Each row was made from one walk, in order. Every step used is in the known rows, and no mark comes twice. Write each row's walk.
Known rows
popul, mige, nogeb: [  0 -12  -3 -13   5   2  -7   2   7 -10  28   6   1  21 -21  -2  -2   4
  -5  17 -25   3   7 -26 -17 -11  -3  -4  -2]
nokuz, zudoka, nogeb, mige: [ 14  -5   4 -38 -17  -9 -12   1   4 -18  28  12   2   3 -14   8  -9  -2
 -49  -4 -37  -6  26  -3  12 -19   0   2  -2]
nokuz, zudoka, nogeb, loba: [ 17   1   9 -29 -10  -3 -11  -1   0  -1  33  10   1  10  -4  11  -6   6
 -52  20 -32  -2  19   2  26  -5   1   0  -2]
lisal, zudoka: [  0  -1   4  -6  -6   0  -6  -3  -3  -6  12   1 -13   6   8   2   1  -4
  14   2 -30  13  10   0  -4   3   0   3  -3]
tamor, nogeb, mige: [ 23   7  -2  -8 -16  -1   7  10   4 -12  -1   7   2  -4 -27  -8   5   2
 -13 -12   1 -11  18  -6  -6  -8  -1  11   2]
mige, nogeb, tamor, buga: [ -5   0 -12   4   8  14 -11  -5   1   4  -8  -3  -2   9 -21  13   4  10
  -4  -8  -2   2  -6 -27  -9  -5  -6 -18  -1]
nogeb, loba, lisal, zudoka: [ 21   1  15   2  -5   1  -2  -7  -7   0  40  -1 -23   4   2  -2  -6  -5
  -2  13 -68  16  10  -4   6  10   9   5  -4]
zudoka, nogeb: [  2  -6  -4 -10  -5   0 -10  -1   2  -6   3   1  -2   6  -1   7   5   9
 -26  -5 -21  -5   8   6   1  -8   0  -3  -1]
nokuz, zudoka, nogeb: [  3  -3   3 -32  -9   0 -12  -3   2  -6  18   8   4  10   0  11 -12   1
 -40   3 -27  -5  16   8  14 -14   1  -1  -3]
nogeb, tamor: [  8   0  -7   3   4  11  -2  -2   4   8 -22  -1  -7   9  -7   2  -1   8
  -7  -4  10   1  -5  -4  -4  -5  -2   1  -3]
popul, mige, nogeb, tamor, pupomi: [ 11   4 -11  -1   6  12 -10   0  16   0  22   2  -7  23 -23  10   6  11
 -14  15 -14   4  -5 -30 -24 -11  -8  -3   1]
mige, nogeb, loba, popul, zudoka: [ 19  -8   9   1   4  -6 -24  -2   9  -9  79  16 -11  36 -19  14  -8  11
 -23  21 -40   9  14 -21   5   5   1   0  -7]
popul, mige, nogeb, loba, lisal, zudoka: [ 22 -11  12 -12  -1   3  -9  -5   0  -9  68   5 -21  26 -19  -4  -7  -1
  -8  30 -94  19  18 -30 -11  -1   7   1  -6]
mige, nogeb, loba: [ 18  -8   2   0  -1  -3  -1   2   1  -1  13   6  -1  12 -20   5   7  11
 -11  20 -10   6   8 -24   4   3  -1  -7   0]
nokuz, zudoka, nogeb, tamor, pupomi: [ 12  13  -4 -19  -7   9 -15  -4  12   4  12   4  -5  12  -2  25  -4   8
 -49   1 -16  -3   4   3   8 -13  -5   0   0]
popul, zudoka, nogeb: [  7  -5   1  -5  -4  -1 -24  -2   8  -7  32   5  -7  19   0   5  -8  12
 -32  -2 -37  -4   9   8   5 -10   3   0  -3]
nokuz, zudoka: [ -1   3   7 -21  -3   0  -2  -2   1   0  15   6   5   5   1   5 -15  -8
 -14   8  -6   0   8   2  14  -5   0   1  -2]
popul, zudoka, nogeb, loba, lisal: [ 29  -4  13   3  -2  -1 -20  -6   3  -1  60   4 -18  18  -6   1 -13  11
 -47   7 -76  -1  10   5  15  -3  13   1  -4]
popul, loba, lisal, zudoka, nogeb, tamor: [ 19 -10   6  -3  -1  18 -24 -11   2  -6  37   1 -33  34   2   8 -18   9
 -27 -12 -92   9   7   8  -5 -13  11   8 -11]
zudoka, nogeb, loba, lisal: [ 24  -5   8  -4  -3   1  -6  -4  -2   0  31   1 -12   5  -7   4  -1   8
 -42   6 -59  -2   8   1  11   0  10   0  -2]
tamor, buga: [-16  14  -1   5   4   3  -7  -3  -6   3  16  -6   3 -13   2   4   2  -5
   1  -6  -5  -2  -6  -6   2   5  -1 -11   2]
lisal, zudoka, nogeb: [  2  -6  -1 -16 -12   0 -16  -4  -1 -13  16   1 -13  11   8   9   5   5
 -12  -3 -51   8  19   6  -3  -4   0   1  -5]
loba, nokuz, zudoka, nogeb: [  6  -5  14 -45 -14 -10 -23  -5   2  -9  39   7   1  16   8   4 -16  -7
 -45   5 -24   1  16  14  24 -14  -3  -1  -2]

Write each row's walk
[ 10  -5   8 -33  -7  -2 -27  -1   2 -18  96  12 -21  29  -2   9   1   1
 -36  28 -87  12  28  -7  -4   1   1   9 -11] => lisal, zudoka, nogeb, loba, popul, mige
[ 10  16  -7  13   2   8  -3  -2  10  10  -6  -4  -8   1  -2  13   7   7
  -8  -2  11   2 -12  -5  -6  -1  -6   1   3] => nogeb, tamor, pupomi
[ 16  -8   4 -16  -9 -11 -32  -1  10 -26  79  15 -13  21 -14  12  -9   5
 -48 -11 -60  -4  24  -3   0 -12   3   8  -8] => loba, popul, zudoka, nogeb, mige
[ 16  -4   6 -15 -14  -3 -14  -2  -3  -8  30   4 -16  11   4   8   9   9
 -23  14 -56  10  21   1   9   4   2   1  -4] => lisal, zudoka, nogeb, loba
[ 29  11  14 -11 -15  -5  -4   6   1   3  26   5  -3   8 -10 -14   2   1
 -19  13   8   0  11   6  18   5  -4   8   4] => tamor, nogeb, loba, nokuz
[  8   3   8 -15   5  -2 -11   3   4  -5  80  11  -7  18 -10   1  -3  -4
 -24  30 -37   4  10 -14  -1   5   0   8  -6] => nogeb, loba, popul, mige
[ -2   7  -6   2   4  12 -33  -7   4   3  25  -2 -12  16  -5  12  -6  15
 -36 -13 -32  -6  -2   0   3 -10   0 -11  -4] => popul, zudoka, nogeb, tamor, buga
[ 12  -1  11 -48  -3  -2 -23   0   5 -11  98  19  -3  29 -10  13 -15  -3
 -65  34 -65  -1  27  -6  14  -7   1   8  -9] => nokuz, zudoka, nogeb, loba, popul, mige
[ 19   5  24 -32 -10 -13 -12  -2  -1   4  52   8  -1   9   5  -4 -17 -12
 -31  27  -8   8  11   2  35   1  -2   1   0] => nogeb, loba, nokuz, zudoka
[ -7   5  -7 -10  -4  13 -25  -9  -3  -2   8  -6 -18   7   3  15   5   8
 -18 -13 -47   6   7  -3  -5  -4  -2  -9  -5] => lisal, zudoka, nogeb, tamor, buga
[ 25 -11  11   0  -4   1  -5  -7  -4  -6  38   3 -20  17 -13   4  -4   2
  -2  16 -74  20  16 -22  -1   5   7  -3  -5] => mige, nogeb, loba, lisal, zudoka
[ 14  -5   7 -20 -11  -5 -22  -4  -2 -14  66   9 -20  20   3  18   5   5
 -30  14 -69  12  26   0   6   7   1   7  -9] => lisal, zudoka, nogeb, loba, popul
[ 14  -3   2 -14  -4  -4 -17   0   2  -8  53   9  -8  15  -5  16   4   8
 -44  11 -39  -1  17   0  10   4   1   3  -6] => zudoka, nogeb, loba, popul
[ -8   0 -10  -7  13  16 -16  -2   4   0  21  -1  -3  17 -26   4   0   6
 -11   7 -21   1  -4 -34 -19 -11  -6 -15  -3] => popul, mige, nogeb, tamor, buga
[ 21  -2   7  -2  -5  -4 -23   0   6  -2  48   7 -10  19  -5   5  -2  16
 -42  14 -43  -2  12   3  17  -2   4   0  -3] => popul, zudoka, nogeb, loba
[ -6   9  -4 -26  -1  13 -21  -7   0   5  11   1   0   7  -5  18 -10   3
 -46  -6 -22  -6   6  -1  13 -13  -3 -11  -4] => nokuz, zudoka, nogeb, tamor, buga
[ 15   3  13   3   4  -6 -21  -1   6  -3  80  11 -12  22  -4   7 -11   4
 -24  18 -34   6   9  -4  13  10   4   8  -7] => nogeb, loba, popul, zudoka
[ 15  -8   2 -12   3  -1  -5   4   5  -4  43   8  -2  21 -26  -4   4   7
 -17  34 -30   5  11 -31  -6  -3  -2  -4  -1] => popul, mige, nogeb, loba
[ 33   9   9   6  -6   8  10   2  -2   6  17   3  -7   3 -20  -9  -3   5
 -20   5 -28  -5  10   1   7   5   8  11   1] => tamor, nogeb, loba, lisal
[ 20  -5  15 -26 -19 -12 -25  -4  -3 -10  52   4 -20  16  11   0   4   1
 -28  16 -53  16  20   6  18   3  -1   0  -3] => lisal, zudoka, nogeb, loba, nokuz
[ 19  -6  21 -45 -17 -15 -31  -1   4 -22  81  15  -7  21  -2   1 -25 -10
 -58  -1 -49  -1  22   8  25 -23   1   6  -2] => popul, loba, nokuz, zudoka, nogeb, mige
[ 14  -1  10 -36  -8  -4 -19  -3   2  -8  68  16  -2  20  -4  21 -12   1
 -59  19 -45  -1  25   2  24  -1   2   6  -7] => nokuz, zudoka, nogeb, loba, popul
[ 11 -13 -11   1   4  11  -5  -3   7   2 -24   2  -5  21 -22   8   1  15
  -5  -2   3   4   0 -22 -11 -10  -5  -6  -4] => mige, nogeb, tamor
[ 24  -3  18 -14 -10 -14 -34  -3   5  -5  69   7 -13  22   4  -3  -8   8
 -47  16 -39   4  11   9  26  -3   1  -1  -1] => popul, zudoka, nogeb, loba, nokuz
